Known rows, with every step that occurs
Y, M, H, D: [ 2.00 -3.15  1.29  3.15 -0.28 -0.87 -1.78  3.30 -0.80 -1.20  2.46 -1.31
 -1.20  1.93 -1.20 -0.53  0.57  0.92 -1.77  3.10]
H, D, L: [-0.87 -2.70  2.27  0.05 -1.36 -0.53 -1.45  3.47 -2.95 -0.91  1.58  0.64
 -0.17  0.56 -0.99 -0.13 -0.37 -0.59 -1.04 -1.89]
Y, C: [ 0.19 -0.43  0.58  0.57  0.67 -1.35  1.50  0.58 -0.17 -1.20  0.32  2.14
 -0.10  1.29 -0.45 -1.87 -0.15  1.26 -0.83  1.00]
C, Y: [ 1.49 -1.09  1.79  0.33 -0.13 -0.66  2.04  1.38  0.09 -0.66 -0.65  1.31
 -0.54  0.59 -2.34 -2.34  0.47  1.18 -1.48  1.61]
A, D, H, M, Y, C: [-3.30  1.00  1.29  0.02 -1.73 -0.56 -0.62 -0.79  0.70 -0.31 -2.25  1.53
  0.88  0.96  0.18 -2.32  0.24 -0.37 -5.69  1.50]
D, L, M, H: [ 2.01  0.66  3.60 -1.22 -1.64 -2.20 -2.32  2.50 -0.51 -1.31  1.78  2.10
  2.05  1.40 -2.12  0.45  0.17 -0.38 -0.14  3.22]
A, D, L: [-2.80 -0.08  2.36 -1.13 -1.95 -0.70 -1.63  2.48 -2.97 -1.34  0.03 -0.03
  1.07  0.21 -1.93 -0.74 -0.55 -0.76 -1.75 -0.63]
Y, M, A: [ 0.29 -2.64  1.12  2.85 -0.31 -1.63  1.23  1.30 -0.01  0.60  2.04 -0.48
 -1.57  0.29 -2.08 -1.46 -0.49  0.06 -3.21  0.13]
C, Y, M: [ 2.29 -1.80  1.17  2.43  0.12 -1.02  1.16  1.86 -0.76 -1.10  0.24 -0.50
 -1.74  0.93 -3.05 -2.21  0.37  2.04 -2.40  2.23]
L, M, A: [ 0.91 -0.58  3.08 -0.15 -1.06 -2.93  2.13  0.94  1.54  0.19  1.39  2.46
  0.01  0.14 -1.43 -0.25 -0.67 -1.72 -1.24 -0.04]
D, L, M, Y, C: [ 1.53  1.10  4.23 -1.12 -0.96 -1.90 -1.57  0.63  0.10 -1.25  1.01  3.09
  2.58  1.16 -2.29 -0.42 -0.51  0.50 -0.85  0.74]
Y, M, A, D, H: [-2.71 -0.99  1.24  2.25 -1.26 -2.87  0.05  1.25 -1.22 -0.13 -0.07  0.04
 -1.37  0.41 -2.10 -1.05  0.46 -2.14 -5.02 -0.40]
L, M: [ 1.20  0.81  2.59 -0.17 -1.04 -1.83  0.74  0.86 -0.03 -1.01  0.55  2.05
  0.29  1.46 -0.83  0.05 -0.62 -0.67 -0.76  1.17]
H, M, A: [-1.23 -2.41  0.64  0.66 -1.50 -0.58  2.15  0.35  1.34  1.48  0.73  0.29
 -1.21 -0.55 -0.01 -2.14 -0.96 -0.34 -4.15  0.10]
A, D, L, M, H: [ 0.24  1.34  3.84 -1.98 -2.16 -2.49 -2.93  3.01 -0.88 -2.12  0.89  0.79
  2.57  0.89 -2.35  0.62  0.17 -1.22 -0.27  2.94]
H, M, Y, C: [-0.35 -0.54  1.09  0.54 -0.84  0.55  0.42 -0.81  1.90  0.39 -0.31  0.97
  0.66  0.93 -0.02 -2.76 -0.69  1.95 -3.88  2.00]
H, M, A, D, L: [-3.71 -1.87  1.69 -0.96 -2.71 -1.04 -0.20  1.99 -0.93  0.38  0.44 -0.75
  0.07 -1.68 -0.92 -1.41 -1.08 -1.46 -4.10 -1.26]
M, H, D: [ 1.04 -2.78  1.72  0.90 -0.52 -0.50 -0.69  2.90  0.05 -0.86  1.70  0.49
  0.06  1.66 -0.56 -0.68  0.58  0.07 -0.72  2.42]
A, M, H: [ 0.34  0.16  2.72  0.56 -1.13 -1.10 -0.44  1.71  0.79 -1.46  2.52  0.06
  1.23  2.78 -0.34 -1.34  1.35  0.84 -0.16  2.60]
H, M: [-1.23 -1.01  0.18  0.68 -1.55  0.59  0.84  0.46 -0.03  0.40 -0.16 -0.02
 -1.00  0.65  0.62 -1.73 -0.92  0.71 -3.65  1.39]
C, Y, M, H, D, A: [ 3.68 -4.91  3.07  2.91  0.68 -2.00 -0.55  4.96 -1.21 -1.57  2.25 -3.66
 -1.15  0.21 -2.91 -1.14  0.66  1.44 -1.17  3.43]
C, Y, M, A, D: [ 0.61 -2.57  1.91  1.77 -0.17 -2.60  2.14  2.17  0.23 -0.73  0.19 -1.27
 -1.60 -0.77 -3.92 -2.26  0.51  0.06 -3.16  0.62]

Rows
[-1.96 -1.99  2.22  1.22 -1.44 -2.22 -1.17  2.82 -2.29 -0.51  1.84 -1.42
 -0.43 -0.78 -3.24 -0.73 -0.55 -0.95 -3.36 -1.29]  Y, M, A, D, L
[ 1.57 -3.38  2.02  2.27 -0.95 -1.04 -3.75  4.37 -2.55 -1.47  3.00 -1.23
 -0.41  1.39 -1.94 -0.04  0.58  0.74 -1.53  1.97]  Y, M, H, D, L
[-0.05 -2.73  2.69  0.84 -0.88 -2.67  0.15  3.37 -1.64 -0.98  0.79 -1.30
 -0.73 -1.36 -4.74 -1.77  0.39  0.12 -3.02 -0.55]  C, Y, M, A, D, L
[-1.09  0.53  3.95  0.64 -1.66  0.09 -0.18  0.35  0.82 -0.34  1.84  0.10
  1.77  2.54 -1.10 -1.74  0.19  0.45 -1.76 -0.30]  A, M, Y
[-1.13  1.26  3.61 -1.79 -2.28 -2.29 -1.70  2.36 -2.34 -2.08  0.35  0.94
  1.50  0.45 -1.90  0.81 -0.67 -1.63 -0.74 -0.17]  A, D, L, M
[ 0.41 -0.15  2.18  0.49  0.04 -0.14  0.39 -0.33  1.35 -0.13  0.28  2.08
  1.48  1.52 -1.40 -2.39 -0.33  1.52 -2.07  1.54]  M, Y, C
[-1.20 -0.89  1.65  0.42 -2.16  1.73 -0.17 -0.53  1.40  1.40 -0.22 -0.07
  0.52  0.82 -0.40 -2.22 -1.15  0.93 -4.88  1.76]  H, M, Y
[-3.60  1.00  1.36 -0.04 -1.69 -1.40 -0.40  0.80 -1.89 -0.92 -1.59  1.65
 -0.01  1.13 -0.88 -1.05  0.52 -2.05 -3.51  0.24]  A, D, H
[-2.57 -1.47  0.41  0.88 -1.80 -1.33  1.44 -0.19  0.65  1.64 -0.66  2.08
 -1.44 -0.14  0.38 -1.85 -0.09 -1.74 -5.63 -0.09]  D, H, M, A
[-4.14  0.73  1.87 -0.17 -3.15  0.50 -1.34 -0.56  0.25  0.48 -2.22  0.54
  0.71  0.88 -0.28 -1.77 -0.21 -1.33 -6.56  1.28]  A, D, H, M, Y
[ 1.20  1.17  4.11 -0.44 -1.72 -0.68 -0.28 -0.01  1.57  0.08  0.59  2.17
  1.77  1.70 -1.96 -0.45 -0.80 -0.49 -2.00  1.62]  L, M, Y
[ 0.81 -1.37  3.64 -0.57 -1.63 -2.11 -1.62  3.40 -2.33 -1.81  1.83  1.66
  0.20  0.92 -1.10  1.42 -0.47 -1.35 -0.02 -1.33]  H, D, L, M
[ 2.36 -2.18  4.47  0.35 -0.47 -2.82 -1.10  4.03 -0.50 -1.42  2.60 -0.97
  0.78  0.86 -0.73  0.97 -0.39 -1.35  0.46  2.46]  L, M, H, D, A
[-0.53 -0.33  4.68  0.86 -0.13 -1.72  0.36  1.10  0.21 -1.15  2.58 -1.27
  2.18  1.49 -0.92 -1.90 -0.21  1.04 -0.59 -0.54]  D, A, M, Y, C
[-0.33 -2.25  5.01  1.45  0.03 -1.80 -0.04  2.68 -0.31 -1.70  3.23 -1.71
  1.39  1.38 -0.14 -1.15 -0.03  0.43  0.05 -1.89]  H, D, A, M, Y, C
[-0.63  0.11  3.35 -0.96 -1.47 -3.38  1.70  1.18  1.04 -0.70  0.62  1.31
  0.42 -0.22 -1.62 -0.03 -0.57 -2.55 -1.52 -0.40]  L, M, A, D
[-0.23  0.73  3.49  0.60 -0.30 -0.99  0.49  0.02  1.34 -1.28  1.80  1.24
  1.82  2.60 -0.65 -2.21  0.65  1.60 -0.81  0.09]  A, M, Y, C
[-1.63  0.27  0.87  0.72 -1.29 -0.14 -0.27 -1.34  1.21  0.50 -1.50  2.61
  0.39  1.36  0.35 -2.60  0.15  0.54 -5.37  1.78]  D, H, M, Y, C
[-2.48 -0.15 -0.11  0.96 -1.94 -0.14  0.14 -0.14 -0.76  0.45 -1.32  1.57
 -1.33  1.13  0.95 -1.59 -0.02 -0.78 -5.12  1.08]  D, H, M
[-0.57 -1.61  1.73  1.95 -0.59 -3.28  1.36  1.61 -0.51 -0.66 -1.09  0.33
 -1.80 -0.30 -3.56 -2.07  1.41 -1.18 -4.71  0.43]  C, Y, M, A, D, H
[ 3.76 -1.85  1.42  2.20  0.27 -1.24 -0.11  2.32  0.59 -1.12  0.78 -0.68
 -0.82  1.45 -3.48 -2.22  1.24  2.53 -1.92  5.41]  C, Y, M, H
[-0.07 -0.68  4.04  0.75 -0.73 -1.91 -0.57  2.85 -0.66 -1.21  3.26 -2.57
  1.71  1.64 -0.61 -0.98  0.41  0.31  0.08  2.10]  D, A, M, H
[ 1.62 -4.18  2.53  3.32 -0.02 -1.65 -1.84  4.49 -1.93 -0.98  3.33 -3.92
 -0.90  0.88 -1.42 -0.27 -0.32  0.41 -1.62  2.50]  Y, M, H, D, A
[-1.48 -2.04  1.47  2.09 -0.71 -2.17  0.71  1.66 -0.46 -0.45  1.18 -1.51
 -1.22 -0.13 -2.34 -1.30 -0.42 -0.82 -3.51 -0.12]  Y, M, A, D
[ 3.52 -4.06  2.42  1.96 -0.40 -1.35 -2.37  4.89 -1.78 -1.96  2.01 -1.08
 -0.79  0.76 -3.50 -1.00  1.37  1.73 -1.28  2.63]  C, Y, M, H, D, L
